(in the rows, 128 means zero)
Known rows, with every step that occurs
K/U/Z: [ 97  94  95 186 161  88 123 166 120 129 150 119 131 192 169  92 109  90
 110 129 144  94  78 114 106 123  68 159 156 137 146 137 126 102 146 134
 127 105 143 110 149  78 137 183 136  88 102 111]
M/R/Y: [113 106  98 154 129 113 122 148 143 126 150 145 138 194 145  99  92 138
 111 147 112  92  97 152  92 117 103 128 175 152 175 129 106 115 154 141
 153 100 114 125 143  73 140 183 113  90 129  90]
Y/R/N: [101  85 113 159 100 107  75 164  96 159 106 133 137 172 171  85 117 134
 100 143 125  68 102 152 120 135 119 150 130 142 177  91 106  86 162 139
 152 104 117 144 153  97 141 157 100  96  90 108]
K/U: [114  96 110 173 146  95 126 157 129 117 145 107 113 192 171  99 125 101
  93 124 159 104  89 115 103 131  84 142 159 140 152 127 120  91 132 128
 134  90 128 135 140  73 141 188 131 111 124 101]
L/A/T/J/M: [108  93 140 173 157 128 162 136 125 154 134 155 122 210 142 100  77 137
 112 141 149  73 119 155 107  83 114 146 125 128 165 138 173  95 143 152
 192  49 115 161 149 120 122 158 135 126 102 100]
L/A: [120 104 135 169 129 110 120 115 130 131 136 130 129 204 153  95 122 111
 105 128 148  94 113 150  96 103 111 136 142 147 143 145 128  94 125 145
 150  95 102 134 132  95 131 147 146  95  98  81]
A/T/F: [102  81  92 160 148  96 110 125 104 127 136 165 108 184 135 114 111 149
  89 135 157  58  87 141 107 106 119 128  97 100 144 128 124  99 116 123
 154  86 144 154 147  82 148 168 126  95  89  84]
M/S: [134 102 106 166 143 139 115 128 126 129 124 137 125 168 144 118 141 126
  87 133 152  89 100 146 119 125  91 146 127 156 159 118 119  89 127 119
 141  89 135 134 135 101 128 184 127 106  98 111]
Z/S/M: [133 116 132 179 145 129  91 136 132 124 137 128 125 172 152 126 151 127
  82 146 125  81 111 127  92 129  87 142 103 176 116 151 128 104 119 137
 172  80 143 151 126  97 138 146 137 121  94 128]
A/L: [124 103 125 187 136  97  99 130 128 119 124 129 135 176 137  97 122 133
  85 125 132  99  99 150 104 117 103 140 134 112 142 151 120  85 118 148
 112 114 130 132 140  98 141 163 153  94 115 103]
S/M: [121 112 128 180 150 120  90 141 127 135 141 139 141 186 163 104 117 127
  87 131 128  72 115 126  92 107 103 149 119 155 127 148 139  95 127 138
 174  86 141 151 140  87 138 147 134 121 113 129]
Z/S: [139 114 131 159 131 118 116 126 133 107 127 123 119 170 141 120 163 121
  89 153 148  89  97 143 105 137  85 136 116 155 136 131 117 108 118 133
 132  87 129 144 125 105 147 159 139 101  92 105]
P/Z/U: [118  77 111 171 167 108 130 140 134 133 162  99 158 213 140  99 103  81
  86 144 139  90  66 124  84 122  94 152 134 129 138 157 135  93 137 152
 140 100 161 115 156  82 133 187 114  88 117  95]
L/A/T/G/K/U: [118 106 140 198 168  91 157 156 110 136 168 127  60 215 154 103 128  88
 140 127 153  85  61 130 135 129 119 142 175 109 135 148 131 111 165 147
 198  79 102 144 176  55 130 207 124 127  95  91]
Y/R: [105 108 134 159 121  87  97 141 106 131 118 139 134 196 164  94 130 133
 103 149 129  81 111 140 125 115 108 129 131 131 168 106 107  95 145 138
 156  79 130 132 146  99 152 176 122 101  92 104]
S/M/R/N: [110  88 109 166 132 139  74 161 124 180 141 145 153 185 169  93  76 135
  83 134 101  52 105 133  88 135 112 176 149 184 158 123 116  79 153 150
 178 102 122 147 149  74 135 145  96 106 115 120]
Z/S/M/R: [125 115 132 167 149 125  93 132 126 133 149 141 133 186 152 117 124 127
  79 152 104  60 112 132  99 129  84 153 138 193 134 136 102 102 132 150
 178  76 136 131 129  88 147 172 121 109  98 113]
J/M/S/Z: [120  95 109 177 150 124 105 121 139 135 127 138 145 165 156 131 125 121
  81 145 153  81  99 132  92  96  84 124 132 133 162 116 149  76 129 121
 170  77 144 122 141 127 116 187 120 126  85 144]
U/Z/S/M/R: [102 116 118 178 163 115  92 141 119 149 152 151 150 190 145 111 114 120
  96 154  87  53 105 136 107 122  70 166 130 188 123 146 114 115 146 159
 171  98 152 107 140  91 143 163 122  81  72 121]
N/R/M/S/Z/U: [115  74  97 173 163 160  59 163 107 150 126 102 156 205 159 104  96 107
  87 156 115  42  85 124 108 108 109 126 171 172 139 116  89 110 116 139
 168  95 189 100 163  99 115 218 103 104 115 102]
K/G: [122  99 118 159 159  95 143 121 119 124 147 130 139 179 160 102 131 116
 101 148 141  84  97 138  95 144  88 154 126 127 155 147 121  80 133 135
 163  89 120 128 139  90 157 174 117 101 114 128]
X/P/Z/U/B/H: [111  87 133 170 138  86 153 148 151 164 143 130 159 177 146  68  92 111
  62 138 123  59  76 113 115 142  84 150 118 128 146 138 123  70 136 121
 163 105 142 104 150  61 136 195 113  61 100  92]
F/T/A/L: [ 83 103 145 202 152 103 127 135 120 130 151 153 125 161 101 100 109 147
  90 119 127  92 100 167 137  88 108 128 159 125 154 154 121  88 114 156
 137  91 123 132 138 124 165 166 110  90  99  78]
M/S/Z/U: [122  83 100 171 147 128 111 122 127 140 137 120 137 187 138 110 143  96
  98 156 156  96  87 113 104 106  95 116 134 154 125 129 128  85 125 126
 151  90 154 119 149 102 127 202 113 105 109 109]
K/U/B: [121  87 111 172 144  91 125 156 129 132 145 128 124 165 176  82 112 106
  98 110 153 103  91 115 120 142  80 142 144 140 154 114 108  81 130 118
 118  92 109 145 145  56 143 193 127 106 122 103]
P/Z/S: [133 102 122 170 148 120 124 130 140 120 140 116 137 186 143 130 148 109
  65 151 139  82  73 144  91 136  76 142 109 137 145 148 123 106 129 149
 149 100 138 108 137 103 139 163 127  75  82 104]
N/R/M: [114  93 120 159 148 136  64 173 115 127 121 112 148 200 169  96  77 135
  86 140 110  37 104 143 101 114 109 148 166 155 156 118  95 113 119 148
 154  94 172 122 149  90 138 176 133  98 116 101]
K/U/Z/S/M: [103 109  99 200 167 108 101 171 119 136 152 116 120 181 164 117 131  91
  90 139 119  83  80 112  99 132  56 159 135 176 116 152 125 112 136 138
 163  96 153 117 136  83 132 168 136 110  81 130]
G/K/U/Z/S: [127 128 102 188 164  94 138 168 120 120 147 106 126 186 142 120 159  67
 115 153 127  91  71 125 109 146  40 144 158 145 122 140 115 123 165 132
 144 103 145 112 152 100 149 194 129  94  82 116]
K/G/T: [101 101 130 141 166  99 137 118 115 129 158 132 127 198 138 100 138 129
  99 147 131  59 102 145  98 151 116 155 139 129 156 173 108  78 127 140
 154  76 115 133 160  98 145 186 108  93 125 112]
T/G/K: [137 134 131 179 143  96 138 136 137 117 153 132 119 193 155 102 148 110
 124 159 142  73  75 135 113 134 103 152 138 108 122 138 138 108 158 125
 169  97 127 146 158  82 159 193 122 102  96 134]
S/Z/U/B/H: [117  87 127 176 136  66 133 121 143 151 132 139 162 168 162  59 126 102
 100 159 154  72  91  87 107 121 109 105 121 135 122 138 129  73 129 109
 156  81 132 127 155  79 147 194 115  70 127  95]
F/T: [103 101 140 163 150 105 140 130 131 126 142 138 129 176 124 120 125 131
  95 132 148  88 106 151 109 104 102 135 135 136 154 117 126  95 124 138
 151  78 134 157 149 111 150 170 107 112 115  88]
M/S/Z/U/B: [122  79 104 172 141 124 110 121 126 158 132 140 151 160 148  95 133 105
 103 146 153  93  91 116 119 118  94 117 120 158 124 112 112  74 119 113
 133  96 127 131 159  87 131 207 107  96 107 107]
F/T/J/M: [ 98 100 129 160 160 117 184 140 152 127 145 138 145 184 130 108  87 141
 103 149 152  69 115 152 106  91  84 149 134 132 176 112 169  83 141 134
 181  44 136 170 146 137 149 174  93 137 114 119]
G/T/J/M/R: [ 89  97 122 135 171 114 153 127 149 146 165 151 153 224 141  86  74 145
  91 169 120  34 121 148 105 110 102 164 164 146 185 136 136  72 152 148
 166  47 125 144 162 121 145 203 107 103 123 108]
M/S/Z: [120 102 105 176 137 128 105 113 127 134 126 150 137 172 153 125 153 127
  84 148 155  94  99 132 109 104 101 119 122 142 145 124 129  95 122 120
 161  94 134 116 145 115 124 178 125  91  84 117]
N/R/M/S/Z: [115  87  98 175 147 159  55 157 108 143 119 131 149 188 174 119 106 133
  76 145 114  43 100 140 108 106 105 127 158 157 151 115  96 111 118 134
 177  97 173  99 158 107 116 192 122  92  94 114]
B/H: [126 112 127 164 136  85 138 129 141 121 129 140 134 176 163  81 133 130
  85 147 158  67 102 117 101 123 105 136 128 140 154 145 136  93 130 117
 161  75 136 131 131  92 141 170 138  79 118 104]
Y/R/M/S: [118 107 108 160 138 149  68 165  95 141 118 134 137 183 169 108 112 133
  88 132 122  41 100 153 135 132 114 150 143 165 174  98  93 109 132 140
 164  94 141 109 148  91 131 191 121 104  75 109]
P/Z/U/K/G: [117  74 135 180 183 100 172 147 138 150 155  95 180 194 157  99 101  53
 107 139 134  56  60 119 101 144  67 150 143 108 121 164 121  73 155 153
 164  84 143  90 168  80 164 183  94  89  94 115]
U/K/G: [123 104 145 174 156  93 157 135 136 133 127 131 158 167 171 103 133  98
 121 133 139  60  97 122 113 144  72 147 133 113 127 140 115  81 149 131
 156  77 118 120 152  93 177 161 113 103  84 131]
X/P/Z/S/M/R: [114 109 135 176 153 137 105 144 139 154 162 146 140 200 144 139  98 128
  37 146  74  57  99 144  99 128  60 166 130 168 140 141 103 100 147 163
 207 110 149  91 137  86 132 165 114  80  62 110]
G/T/J/M: [100 103 123 141 160 123 155 135 148 137 153 142 145 210 142  90 101 143
  92 161 146  50 114 142  91 106 107 156 138 131 168 147 160  78 138 136
 156  48 132 163 158 128 134 180 121 114 125 124]
H/B: [122  97 119 159 135 105 107 125 139 125 125 157 145 171 159 118 109 132
  99 131 158 101  96 143  93 123  86 144 120 151 129 126 143  73 121 136
 134  89 122 145 154  78 150 172 144  91 117 100]
X/P/Z/S/M: [119 111 135 186 140 143 105 149 141 143 145 136 131 182 142 142 128 123
  35 138  99  73  96 142  88 129  63 158  98 153 123 153 125 100 131 148
 199 111 160 113 134  98 119 139 127  95  59 125]
X/P/Z: [115 100 127 167 139 115 126 140 143 137 143 142 146 190 141 119 109 124
  59 136 119  83  93 146  91 120  80 160 123 113 155 134 132  93 136 144
 166 120 150 102 149  96 124 156 124  72  76 108]
J/T/G/K: [119 120 138 191 146  79 147 124 120 121 157 134 139 178 143 115 161 110
 126 151 127  77  70 141 106 139  86 168 149 110 153 143 124 101 154 121
 178  75 127 156 173  74 169 185 111 121  91 124]
R/M/S/Z/U/B: [130  73 100 170 157 146  84 150 125 165 141 128 166 163 151  93 106  96
  98 132 142  53  82 123 115 126 110 134 135 163 118 115 109  91 109 130
 135 104 140 120 162  68 126 205 114  99 104 107]
Z/S/M/R/Y: [120 116 110 168 139 134  95 152 144 133 152 138 129 183 146 120 112 140
  92 156  87  76  98 149  87 129  90 128 152 185 146 145 103 122 145 149
 187  86 125 136 126  75 138 165 113 111 111 105]

Rows
[ 98  92  85 137 144  92 109 107 119 125 152 153 119 203 136 100 132 140
  87 146 139  43  93 145  96 120 122 136 123 115 137 155 111  83 115 127
 133  91 121 149 145  98 151 177 120  81  99  83]  G/T/F
[111  89 147 172 144 113 121 126 110 141 129 151 103 204 125 109 116 126
 110 117 148  86 109 151 111 100 135 132 126 134 150 143 132 105 128 155
 164  75 110 148 155  92 123 152 142 104 105  68]  L/A/T
[114 110 114 172 143 106 112 133 125 126 131 136 138 173 136 113 152 112
 101 160 130  82  90 141 105 130  68 149 113 149 131 138 122 114 131 138
 123 101 144 123 138 113 141 154 140  73  70 116]  U/Z/S
[121  86 125 184 172 116 153 126 130 152 136 115 161 169 163 117 149  67
 119 153 151  72  80 109 120 130  68 121 143 127 109 137 111  64 144 123
 176  79 138  96 163 101 154 201  92 111  82 127]  M/S/Z/U/K/G
[120  98 120 168 128 147  73 158 120 163 137 132 139 173 163 114 109 127
  75 145  98  48 104 145  96 150  95 168 136 205 140 124 106  92 151 147
 180 102 123 149 134  90 135 149 100 109  98 116]  Z/S/M/R/N
[110 101  98 166 116 118  92 170 124 123 117 127 133 194 157  95  96 148
 109 154 109  89 100 159  90 105 106 111 172 132 176 123 104 121 144 126
 164  96 146 142 142  92 132 178 117 107 135  98]  N/R/Y
[ 83  98 130 187 144  96 126 121 111 134 161 152 160 166 135 101 134 138
  99 138 123  87  97 142 109 110  87 152 145 144 177 152 112  94 128 134
 145  63 126 137 136  99 168 151 109  95  90  93]  J/T/A
[108 121 102 201 170  74 150 175 124 128 167 119 114 202 171  94 130  74
 141 148 137  82  52 115 128 137  70 167 168 109 125 145 135 117 176 131
 160 112 140 119 173  68 149 210 120  95  88 135]  T/G/K/U/Z
[ 97  97 102 177 140 137  69 168 113 177 141 147 157 172 152 105 100 119
  94 148  81  41  95 143  94 139  82 185 129 200 137 134 116 107 160 158
 168 116 136 124 142  94 134 144 101  80  77 126]  U/Z/S/M/R/N
[112  84 102 166 148 135  67 160  97 155 130 113 147 195 157 100 116 100
 100 161 129  49  86 123 128 110 120 125 151 162 139 109  98 101 132 152
 174  87 160  90 160  96 129 210 105  98  87 100]  Y/R/M/S/Z/U
[106 101  97 184 157  95 125 158 120 119 146 109 118 185 155 112 143  86
 103 143 142  97  70 119 109 137  54 152 145 154 138 132 115 110 137 137
 126 102 143 109 137  90 138 181 134  87  84 105]  K/U/Z/S
[ 90 114 114 200 180  73 176 169 116 131 174 125  99 192 142 103 122  81
 137 143 137  75  50 128 139 126  76 164 179 106 133 131 133 113 174 134
 178  92 137 134 179  84 155 221  92 107  90 118]  F/T/G/K/U/Z
[113  83 109 150 124 123 102 156 126 163 133 138 148 180 160  94  93 132
  89 140 122  64 102 149  94 144 106 169 159 166 175 105 107  84 160 146
 143 111 114 139 148  83 142 167  98  80 113  99]  M/R/N
[112 125 151 178 156  91 161 133 134 119 164 139 106 179 126 117 139 109
 126 150 143  71  80 149 132 121 107 146 147 109 132 128 135 107 157 131
 188  77 126 164 169 101 162 198  93 121  99 115]  F/T/G/K
[111 112 134 186 173  80 176 158 125 114 173 111  81 185 143 113 134  91
 127 137 155  83  64 127 136 132  92 145 180 105 139 125 122 109 161 132
 190  74 126 153 169  77 160 227  88 132 112 107]  F/T/G/K/U
[114  89 147 182 151 113 150 166 161 156 144 108 171 195 144 107  99  75
  86 131 124  68  83 118 106 121  61 151 145 111 114 129 119  81 156 144
 146 103 163  98 163  88 149 168 110  90  69 102]  X/P/Z/U/K
[ 84 104 156 170 175 101 158 140 124 150 171 161 149 178 148  93 130 115
 117 142 126  34 100 135 132 131  95 144 155 131 135 177 103  85 151 140
 159  57 102 115 163 114 181 168  96  80  73 112]  U/K/G/T/A
[117  83 109 177 148 151  87 164 124 173 152 133 159 186 161 124  95 115
  50 141  91  46  73 148  84 151  86 177 132 185 154 147 114  94 161 171
 194 119 135 112 145  84 123 150  91  79  81 114]  P/Z/S/M/R/N
[129 124 117 190 157  80 152 168 136 110 166 107  93 196 176  98 139  88
 121 144 154  89  59 115 123 147  85 150 173 110 132 136 127 103 166 119
 173  88 124 137 160  61 156 217 118 122 108 128]  T/G/K/U
[111 110 126 165 155 115  93 139 129 144 153 151 149 199 166 103  92 128
  90 137 102  62 117 124 102 111 100 160 148 170 143 135 113  91 143 150
 181  83 134 131 141  74 144 168 120 110 116 112]  S/M/R
[118 109 102 176 152 137 106 160 144 142 166 143 146 201 147 132  95 125
  67 151  79  74  78 159  76 128  82 139 149 166 153 165 115 123 160 164
 201 101 131  99 138  74 126 167 104  88  97 103]  P/Z/S/M/R/Y
[134  85 116 179 164 154 105 164 141 153 127 107 172 175 158 111 117  74
 114 133 148  37  83 108 116 118  92 127 153 152  98 122 110  96 124 140
 148  84 159  99 170  96 143 188 115 104  79 108]  R/M/S/Z/U/K
[114  99 134 172 146 131 161 130 122 148 133 167 113 216 135  90 110 137
 114 145 155  81 112 158 120  93 125 136 117 139 149 142 155 108 139 155
 181  68 116 154 151 107 132 146 139  92 104  78]  L/A/T/J
[100 105 115 141 166 114 178 117 128 140 162 151 135 211 145  85 137 138
  98 172 138  54 106 151 108 140 109 162 128 132 160 172 137  81 139 138
 178  61 111 138 159 116 151 183 108  81 120 119]  K/G/T/J
[103  87 154 187 146 100 132 121 118 136 152 157  76 208 141  99 118 129
 127 137 154  79  82 146 127 107 153 149 131 117 143 141 142 106 130 152
 177  82 105 148 161  69 125 174 137 101  88  90]  L/A/T/G
[ 81 105 131 161 178 104 141 123 106 140 185 158 127 194 137  86 133 140
 100 151 125  55  96 147 117 134 112 150 152 143 157 187 113  86 137 145
 162  70 105 124 151 107 160 183  97  75 101 107]  K/G/T/A
[108 120 117 193 154 119  86 153 120 143 136 140 145 180 149 114 137 117
  93 153 110  69  97 128  95 118  72 159 100 171 109 152 137 114 129 142
 162  98 158 130 134 106 138 139 138  92  72 134]  U/Z/S/M
[124  87 143 173 171  93 163 142 131 141 142  98 164 181 156  91 121  68
 134 142 150  67  83 113 108 144  73 145 149 125 117 144 116  66 145 134
 146  72 136 123 155  86 179 187  99 115 102 121]  Z/U/K/G
[113 114 117 197 159  67 163 150 117 116 174 109 116 179 158 111 160  85
 124 142 140  91  57 124 117 153  73 165 182 112 156 142 111  97 161 116
 178  71 124 146 173  53 164 212 107 137 104 113]  J/T/G/K/U
[103 108 123 160 150 120 181 132 141 131 144 156 138 189 131 102 114 143
  97 152 154  82 111 158 126  99  97 143 124 138 160 118 147 103 137 133
 171  64 132 164 143 127 159 166 101 102 120  94]  F/T/J
[135 104 101 158 156 167  91 159 121 131 133 128 145 173 153 117 111 124
  81 119 138  48  92 149 112 134 102 161 139 171 149 121 121 105 107 135
 139  96 143 122 141  84 120 174 134 101  98 115]  R/M/S
[101  91 135 154 182 108 202 139 142 156 158 122 157 211 141  78 121  88
 128 166 138  40  93 125 119 145  91 156 146 130 115 167 120  72 156 140
 162  46 125 136 175 110 174 192  90 100 119 113]  Z/U/K/G/T/J
[121 131 107 201 164  82 150 172 122 115 166 108  99 191 157 110 161  73
 129 165 137  78  45 121 126 154  55 163 153 126 114 142 128 126 169 132
 160 107 137 118 156  79 154 211 124  94  66 136]  T/G/K/U/Z/S
[125 106 130 169 124  79 139 129 140 139 126 157 145 152 171  64 119 138
  90 134 152  59 104 118 122 133 107 138 111 146 155 131 128  80 132 102
 147  85 113 140 138  73 148 171 129  78 121  98]  U/B/H
[124 115 158 188 154 102 147 134 114 139 152 154  82 212 134 104 131 110
 140 142 142  73  80 150 128 116 137 143 142 108 129 152 141 119 157 149
 200  82 108 155 174  80 137 184 128 112  87  91]  L/A/T/G/K
[104 110 115 143 149 118 150 129 140 135 152 159 132 216 141  86 135 148
  92 166 147  64 116 145 110 112 115 152 128 140 150 153 141  98 135 140
 151  64 127 155 157 120 144 173 124  78 125 100]  G/T/J
[111  92 139 184 151  94 123 138 122 125 149 158  83 186 141 105 118 144
 113 152 162  74  76 132 129 121 134 152 121 104 144 128 140 107 128 138
 165  77 136 153 165  69 137 189 130 105  94 110]  A/T/G
[ 79  98 133 186 171  92 126 120 100 139 172 153 123 183 119  81 127 144
  85 142 109  63  90 160 120 136 120 148 162 120 157 207 107  76 119 158
 143  89 105 113 150 112 161 183 113  68 108 103]  K/G/T/A/L
[119  83  97 176 161 138 151 134 148 146 142 117 160 189 148 102 103 106
  98 174 161  83  93 117  99  91  76 126 129 146 148 121 172  71 143 122
 182  63 158 130 143 133 124 208 103 126 112 140]  T/J/M/S/Z/U
